Each row comes from the steps of one walk. Every step used is in the known rows, and no mark comes twice. Write the walk behind each row, first mark first.
Known rows:
M, J, U, C: [ 1.302  1.546  1.215  3.252 -1.681  1.305  0.163  2.160 -1.778 -1.113
  4.570  0.833 -1.750  2.346 -2.010 -0.814 -2.654  4.271  1.181 -2.061
  0.620  0.953  0.433]
T, Q: [ 0.240  2.498  0.655  2.204  0.731  2.696 -0.618 -1.329 -2.742 -2.787
  0.811  2.262 -0.657  0.365 -2.841 -2.893 -1.884  0.822 -0.569  0.576
 -1.928 -4.556 -0.620]
J, M: [ 0.663  1.452  0.749  1.156 -0.103  2.211  0.134  0.803  0.699  2.675
 -2.455  0.678 -0.661 -0.176 -3.467 -2.302  1.462  3.457  1.329 -2.068
 -0.207 -0.127  0.302]
J, Q: [-0.469  0.144  1.082 -0.218  0.545  1.018 -1.519  0.513 -0.040 -0.937
 -0.106  2.774 -0.576 -0.831 -3.741 -4.894  1.419  1.626  2.957 -1.597
 -1.312 -2.222 -0.217]
K, U, C, M: [ 2.421  1.793  1.749  1.054  0.033  0.310 -0.292  4.301  1.083 -3.278
  0.061  0.781 -0.146  1.872 -0.622 -2.784 -1.950  1.959  1.626 -0.709
  0.271 -3.239  1.664]
Q, T: [-2.568  0.097  0.478  3.594  0.479  0.902  0.401 -2.615 -2.003 -1.478
 -1.625  1.794  2.573  0.106 -1.682 -1.533 -0.617  0.978  0.240  0.246
  0.510 -0.460  1.245]
H, Z: [ 2.788 -0.441 -0.986  2.009  0.926  2.460  1.703  0.425 -1.955 -1.857
 -1.811  1.917  0.391 -1.847 -1.158 -1.560 -1.657  2.982  0.425  1.631
 -0.585 -3.424  0.431]
T, Q, J, U, C, M, H, Z: [ 1.383  1.148  3.476  2.467 -0.589  2.899  0.372 -0.077 -4.847 -6.063
  5.077  2.323  0.884  1.909 -1.229 -1.305 -2.171  1.136  0.215 -0.266
 -0.563 -4.519  0.332]
K, U, C, M, J, Q: [ 3.123  1.484  1.912  2.088 -0.826  0.801 -0.257  5.027  0.467 -2.282
  2.228  1.487 -0.338  3.024 -1.299 -5.337 -1.864  2.614  3.210 -2.304
  0.092 -3.418  0.961]
Q, J: [-0.665  0.685  2.941  0.062 -0.919  1.598 -0.097 -0.679 -3.143  0.751
  2.773 -0.546  0.792 -1.235 -1.216 -3.712 -1.147  1.464  0.980 -0.501
 -0.934  2.087  1.805]
T, Q, J: [-0.299  2.591  2.568  2.119 -0.341  3.110 -0.415 -1.611 -5.119 -1.791
  3.645  1.125  0.134  0.230 -2.222 -4.598 -2.230  0.788  0.079 -0.265
 -1.754 -2.384  0.181]
T, Q, J, U: [-0.930  3.805  3.284  2.529 -0.414  3.190  0.162 -0.414 -5.695 -4.181
  4.122  1.611 -0.420  0.502 -2.990 -3.835 -2.263  1.031 -0.330 -0.554
 -1.844 -2.079 -0.433]
K, U, C: [ 0.893  1.842  1.475  0.585 -0.177  0.045 -1.094  3.381  0.146 -2.338
  0.138  0.603 -1.285  0.765 -2.006 -2.620 -2.581  2.545  1.297 -1.414
  0.575 -2.829  1.547]
T, Q, J, M, C: [-0.651  2.728  3.285  3.002 -0.653  4.747 -0.175 -1.277 -4.302  0.326
  3.688  1.917  1.167  0.695 -3.044 -3.258 -0.753  1.555  1.633 -1.375
 -1.363 -1.259  0.449]
C, U, J: [ 3.347  3.096  0.627  0.149  0.907 -0.174 -0.295  2.618 -2.181  0.312
 -1.266  1.860  1.703 -2.937 -3.946 -2.874 -1.835  1.800 -0.161 -0.628
 -1.060 -0.726  3.193]
C, U, J, M, H: [ 3.399  1.989  1.194 -0.208  0.197  0.214 -0.402  2.047 -1.323  2.246
 -1.761  1.806  1.745 -2.695 -4.925 -1.936 -0.407  2.246  0.161 -1.859
 -1.163 -1.125  3.366]
J, U, C, M, H: [ 0.398  0.094  2.657 -0.049 -0.345 -0.325 -0.537  1.694  1.089 -5.151
  2.035  1.710 -0.170  1.976 -1.458  2.914  0.000  1.847  0.474 -0.723
  0.457 -1.427  0.972]
U, J, M: [-0.122  1.520  1.147  0.749 -0.156  1.458  0.456  3.391 -2.076  6.174
 -1.213  0.895 -0.401 -0.403 -2.078 -3.036 -0.209  3.774  1.107 -1.816
  0.334 -1.721  2.114]
Z, H: [-0.020  0.239  1.990  0.019  0.714 -0.683 -2.784  0.424  0.818  0.490
  0.005  1.880 -1.383 -0.371 -0.291 -0.970 -1.709  2.403  1.609 -0.653
 -2.005 -0.874  0.393]
Q, J, U, C: [-1.252  1.598  4.088  0.159 -1.244  0.655 -0.685  1.555 -2.974 -2.300
  4.851 -0.190 -0.243  0.474 -1.822 -1.431 -1.231  2.791  1.298 -2.537
  1.114  2.442  1.639]
K, U, J, Q, T: [-1.194  2.361  1.919  2.056  0.200  0.641  0.366  4.196 -3.486  0.203
 -0.639  2.441  0.880 -0.276 -2.486 -7.382 -2.106  1.843  2.156 -1.048
 -0.809 -4.557  1.549]

Write each row's walk:
[ 1.656 -0.378  2.012  0.784  0.006  0.605  0.429  2.056  0.370 -5.896
  1.397  2.293  0.175  1.506 -0.972  2.820 -0.513  2.459  0.572 -0.032
  0.700 -2.660  0.793] -> J, U, C, M, H, Z
[ 3.720  3.682  0.804  0.694  0.545  0.628  0.013  3.329 -1.485  2.216
 -2.244  1.756  1.466 -2.299 -4.930 -3.485 -0.500  3.073  0.438 -2.291
 -0.504 -0.499  2.892] -> C, U, J, M
[ 1.341 -1.209  1.689  3.460 -0.820  0.503 -0.905  1.438  0.377 -1.102
  3.193  2.204  1.482  4.419 -0.020 -2.334 -0.168  2.946  3.362 -2.855
  2.492 -1.037  1.451] -> U, C, M, J, Q, T
[-0.155 -0.121  0.620  4.809 -1.087  2.130  0.325 -0.552 -2.914  0.592
  2.617  2.354  0.914  1.509 -2.390 -5.806 -0.890  2.622  3.186 -2.062
 -0.430 -0.429  0.101] -> M, J, Q, T
[ 0.819  2.065  3.697  1.160 -0.973  3.159  0.248  0.177 -2.034  2.333
  2.153  0.843  2.816 -1.651 -3.738 -2.381  0.649  2.465  2.642 -2.548
 -0.587  3.980  2.700] -> Q, J, M, C, U
[-0.242  1.449  3.185  0.866 -1.310  2.444  0.225  0.397 -2.295  3.363
  1.302 -0.684  0.397 -0.281 -2.412 -4.368  0.561  3.036  2.048 -2.614
 -0.125  2.461  1.494] -> Q, J, M
[ 1.955 -2.103  1.418 -0.334 -0.018  0.997  0.256 -1.049  1.493 -1.544
 -0.264  1.495  1.713  0.272  0.080  0.699  0.677 -0.601 -0.085  2.247
 -2.625 -2.370  1.595] -> C, M, H
[ 0.234 -1.093  1.221 -0.060 -0.713  1.714 -0.481 -1.362  1.050  2.515
 -1.830  0.934 -0.234 -0.751 -3.678  0.115  1.608  2.217  0.825 -1.415
 -1.250 -1.188  0.956] -> J, M, H
[ 3.309  1.708  1.295  3.643 -0.777  2.599  2.367  2.513 -0.711 -2.006
  2.240  1.255  0.586  2.476  0.142 -2.248 -1.096  2.023  0.507  0.651
 -1.933  0.026  0.175] -> C, M, J, U
[-0.225  1.352  1.916  2.128  1.011  1.418 -0.499  0.316 -2.071 -0.114
  1.067  4.803  4.922 -2.133 -4.080 -0.828 -0.258  0.781  2.828 -0.691
 -0.660  0.098  3.456] -> M, C, U, J, Q, T
[-0.011  1.486  4.410  0.455 -1.247  0.862 -0.103  2.186 -2.137 -2.890
  4.666  0.064  0.646  1.413 -0.682 -1.582 -0.683  2.278  1.272 -1.983
  0.872  2.023  1.723] -> Q, J, U, C, M
[ 0.914  3.506  1.568  1.163 -0.229  1.542  1.074  5.592 -2.232  3.314
 -1.829  0.718 -0.703 -0.445 -2.660 -5.730 -2.140  3.275  1.176 -1.304
 -0.998 -3.380  1.707] -> K, U, J, M
[-0.859  1.086  1.755  1.094 -0.152  2.275  0.360  2.711 -1.691  6.438
  0.215  2.055  0.937 -0.604 -2.088 -0.854 -0.023  3.270  2.150 -1.217
  0.095 -0.580  2.687] -> U, J, M, C
[ 1.712  1.566  1.142  1.032  0.910  2.114 -0.473 -0.775  0.337 -1.893
  0.609  3.345  3.233 -2.780 -4.055  1.604 -0.495  0.582  1.302  0.693
 -1.907  1.604  2.807] -> M, C, U
[ 3.520 -0.014  1.102  2.905 -0.711  2.564  1.101  2.061 -0.168 -0.040
  2.176  2.074  0.832  2.315 -0.307 -5.209  0.291  1.717  2.531 -0.564
 -1.855 -1.394  0.154] -> C, M, J, Q
[ 1.643 -2.673  1.892 -0.969 -0.474 -0.588 -1.833  0.125  2.481 -1.841
  1.672  1.278  0.877  2.120  0.059  2.285  0.219  1.325  1.203 -0.579
  1.029 -2.156  2.218] -> U, C, M, H
[ 1.421  1.803  1.441  0.780  0.815  1.703 -0.205  1.077 -1.300  0.790
  1.214  3.402  3.492 -2.858 -3.466  0.909 -1.294  1.039  1.191  0.404
 -1.478  0.836  3.855] -> M, C, U, J
[ 1.576  2.465  1.244  1.488  1.012 -0.390 -0.644  2.049 -2.858 -0.649
 -1.270  3.535  3.046 -2.077 -4.891 -5.153 -0.468  1.559  1.559 -2.108
 -0.227 -1.559  2.803] -> C, U, J, Q, T
[ 3.050 -0.683  1.102  2.090 -0.961  0.557 -0.638  2.241  1.094 -0.306
  3.293  0.767  0.139  3.668  0.708 -0.619 -1.135  2.991  2.035 -1.515
  1.678 -0.548  1.708] -> U, C, M, J
[ 2.133  0.196  2.088  0.010 -0.419  0.053 -0.710  2.826  1.367 -3.250
  0.695  0.865  0.235  1.542 -0.764 -1.129 -1.796  1.119  1.231 -0.352
 -0.359 -3.871  2.023] -> K, U, C, M, H
[ 1.130  3.810  3.162  3.128 -0.358  4.368 -0.229 -0.734 -4.076 -0.911
  2.976  2.378  1.931 -0.194 -4.478 -3.486 -0.782  1.447  1.310 -1.930
 -1.566 -0.706  1.079] -> T, Q, J, M, C, U
